What can hang from each mark:
gorab: babeb
gogi: dizi pogik
zefa: dizi zazegu
zazegu: gizug zefa
gizug: pizi zazegu
nite: dizi
pizi: gizug
dizi: gogi nite zefa
lepa: bufubef
nobe: zazegu
kotin: gorab
manep: lepa nite
pogik: babeb

(in the rows, 100 means zero)
Known rows, with every way that one mark hangs from another:
pizi{gizug{zazegu{zefa{dizi{gogi{pogik{babeb}} nite}}}}}: [94,107,113,104,86,93,86,103,77,73,114,101,117,61,109,118,82,120,127,104,97,90,62,94,87]
nite{dizi}: [95,120,89,81,96,72,88,107,74,56,105,64,122,67,95,90,77,104,98,106,102,90,66,131,94]
nite{dizi{gogi{pogik{babeb}} zefa{zazegu{gizug}}}}: [85,118,117,90,77,86,82,101,103,75,104,73,112,57,114,92,82,110,117,119,125,103,59,82,68]
zefa{dizi{gogi nite} zazegu}: [116,130,118,117,77,80,93,111,90,50,102,82,83,87,108,105,90,110,114,100,124,70,66,101,83]
manep{lepa{bufubef} nite{dizi{gogi{pogik} zefa}}}: [97,120,110,75,72,79,85,93,68,89,126,80,132,58,101,96,88,107,87,107,95,90,77,104,103]
manep{lepa nite{dizi{gogi}}}: [116,124,107,81,75,85,82,109,58,69,122,77,131,73,97,91,79,119,99,82,104,87,66,128,89]
zefa{dizi}: [96,113,105,97,95,66,98,106,82,44,106,63,102,68,104,93,85,100,104,110,97,74,71,125,98]
pizi{gizug{zazegu{zefa}}}: [96,107,97,96,105,78,90,99,76,64,106,98,118,61,91,106,84,121,114,99,90,98,64,127,108]
gizug{pizi zazegu{zefa{dizi{gogi{pogik} nite}}}}: [115,120,111,100,105,95,99,90,76,81,118,83,124,62,104,102,84,113,108,101,90,91,64,105,90]
zazegu{gizug{pizi} zefa{dizi{gogi{pogik} nite}}}: [107,113,113,120,94,90,102,87,87,81,121,79,109,63,111,109,80,95,116,113,95,90,69,100,69]
pizi{gizug{zazegu}}: [87,104,97,99,105,75,83,102,64,62,96,80,114,69,93,110,80,123,116,90,99,97,60,139,115]
nobe{zazegu}: [99,111,114,93,94,74,88,114,75,59,95,79,109,62,99,107,82,106,105,97,98,92,66,132,92]
gizug{pizi zazegu{zefa{dizi}}}: [115,113,105,89,119,79,102,93,86,60,117,86,124,58,97,80,84,112,108,103,78,91,63,135,104]
dizi{gogi{pogik} nite zefa{zazegu}}: [97,129,123,102,76,88,86,98,91,72,99,65,97,77,103,110,91,107,103,110,127,85,71,77,91]
nobe{zazegu{gizug zefa{dizi{gogi{pogik} nite}}}}: [109,118,118,127,80,88,96,106,92,80,114,105,95,58,120,124,87,101,117,116,103,89,71,84,57]
nobe{zazegu{gizug{pizi} zefa{dizi{gogi{pogik} nite}}}}: [116,116,122,124,93,90,97,95,87,85,115,98,106,59,112,116,81,101,120,108,96,98,66,101,59]
zefa{dizi{gogi}}: [104,116,110,108,85,77,94,103,85,50,106,64,105,69,101,90,87,107,104,105,107,73,66,109,90]
gogi{dizi{nite zefa{zazegu{gizug}}} pogik}: [82,124,115,111,79,72,97,105,98,80,103,85,85,73,121,113,82,97,115,130,120,98,74,89,74]
gorab{babeb}: [92,105,105,85,96,60,88,97,57,49,98,63,108,64,107,105,81,101,101,108,92,82,66,132,101]
dizi{gogi{pogik{babeb}} nite zefa{zazegu{gizug{pizi}}}}: [93,107,137,102,85,100,82,95,99,84,104,64,107,68,113,103,78,101,126,104,118,104,57,94,76]
gizug{pizi zazegu{zefa{dizi{gogi nite}}}}: [131,119,110,106,105,100,93,96,87,71,118,89,121,70,99,84,84,114,111,94,90,87,59,116,94]
kotin{gorab}: [87,121,104,89,98,71,88,114,78,54,98,57,109,59,103,102,81,101,102,90,88,98,76,117,105]
manep{lepa}: [102,110,120,83,92,66,91,112,66,57,114,60,117,68,105,108,83,107,99,95,100,91,69,134,100]
gogi{dizi{zefa} pogik{babeb}}: [66,106,119,73,83,73,94,106,87,69,107,64,125,49,110,90,76,96,104,131,99,97,71,101,85]

Rows:
[105,121,118,113,92,79,92,99,105,76,105,84,92,80,109,88,76,98,120,115,113,103,64,119,78] -> gogi{dizi{nite zefa{zazegu{gizug{pizi}}}}}
[83,114,134,82,77,86,87,101,95,65,99,64,111,59,106,99,88,110,109,112,120,92,64,82,87] -> dizi{gogi{pogik{babeb}} zefa{zazegu}}
[112,119,104,102,90,78,99,108,93,52,118,86,99,71,105,98,87,94,106,116,90,73,76,109,90] -> zazegu{zefa{dizi{nite}}}
[89,121,119,107,93,75,98,94,93,85,105,78,96,73,114,105,76,97,117,123,113,106,69,106,75] -> gogi{dizi{nite zefa{zazegu{gizug{pizi}}}} pogik}
[92,118,129,98,73,82,94,114,82,57,103,78,94,72,120,119,85,107,120,107,120,76,65,91,76] -> zefa{dizi{gogi{pogik{babeb}} nite} zazegu}
[87,108,121,95,76,88,91,111,76,63,108,63,110,66,117,112,80,98,114,108,107,77,66,97,80] -> zefa{dizi{gogi{pogik{babeb}} nite}}
[102,130,117,77,69,73,88,96,74,84,121,95,116,63,104,103,93,116,94,106,109,91,76,99,97] -> manep{lepa{bufubef} nite{dizi{gogi{pogik} zefa{zazegu}}}}
[104,114,115,112,104,65,102,97,92,52,104,77,88,72,110,98,82,104,124,104,106,90,63,135,85] -> zefa{dizi zazegu{gizug{pizi}}}
[92,118,115,100,79,93,83,96,85,78,104,49,112,70,99,103,86,99,96,111,113,86,72,82,94] -> dizi{gogi{pogik} nite zefa}
[81,110,130,93,89,82,93,103,97,83,106,80,104,66,121,102,71,95,127,121,109,109,63,108,70] -> gogi{dizi{nite zefa{zazegu{gizug{pizi}}}} pogik{babeb}}
[101,131,118,111,77,76,98,105,79,59,102,77,87,79,113,124,90,109,111,107,124,74,71,89,81] -> zefa{dizi{gogi{pogik} nite} zazegu}
[107,127,112,106,87,69,96,114,88,44,102,81,79,86,110,109,89,103,114,106,114,71,70,115,93] -> zefa{dizi{nite} zazegu}
[113,136,107,93,81,82,80,99,102,59,101,71,109,74,91,75,88,118,99,110,127,90,62,93,87] -> nite{dizi{gogi zefa{zazegu}}}
[110,116,125,114,94,89,86,87,107,71,100,66,101,72,97,81,85,109,116,101,119,101,58,107,85] -> dizi{gogi zefa{zazegu{gizug{pizi}}}}
[113,122,115,100,68,80,82,101,94,82,122,107,103,69,110,89,92,112,108,102,111,95,69,109,91] -> manep{lepa{bufubef} nite{dizi{gogi zefa{zazegu{gizug}}}}}
[101,112,120,103,103,77,90,89,105,65,101,65,98,70,99,84,83,102,116,106,109,102,62,123,95] -> dizi{zefa{zazegu{gizug{pizi}}}}
[118,118,102,123,91,90,85,101,85,66,112,105,105,76,98,105,87,123,120,98,102,84,62,104,94] -> pizi{gizug{zazegu{zefa{dizi{gogi nite}}}}}
[103,118,102,117,91,85,91,95,73,75,113,100,109,68,102,123,87,123,117,105,101,87,67,93,92] -> pizi{gizug{zazegu{zefa{dizi{gogi{pogik} nite}}}}}
[101,119,126,115,89,93,87,86,95,86,102,63,99,75,106,107,83,102,117,105,121,102,64,93,81] -> dizi{gogi{pogik} nite zefa{zazegu{gizug{pizi}}}}
[116,118,125,121,89,97,82,92,106,76,102,68,95,83,102,89,83,103,119,98,121,98,59,103,84] -> dizi{gogi nite zefa{zazegu{gizug{pizi}}}}
[98,123,114,116,78,76,91,111,110,70,103,91,82,80,117,95,82,98,118,123,121,95,69,101,77] -> gogi{dizi{nite zefa{zazegu{gizug}}}}
[78,117,104,93,85,72,102,111,63,75,105,73,109,68,112,120,74,95,102,119,101,88,75,114,82] -> gogi{dizi{nite} pogik}
[85,110,133,105,71,97,82,106,103,79,102,72,96,68,121,110,84,100,124,112,125,96,62,77,76] -> dizi{gogi{pogik{babeb}} nite zefa{zazegu{gizug}}}
[109,108,105,80,120,88,97,94,78,70,112,82,134,55,92,85,81,112,105,95,78,101,60,140,107] -> gizug{pizi zazegu{zefa}}
[96,109,132,110,86,88,94,102,86,71,106,76,97,70,123,116,77,102,134,101,115,92,58,107,67] -> zefa{dizi{gogi{pogik{babeb}} nite} zazegu{gizug{pizi}}}
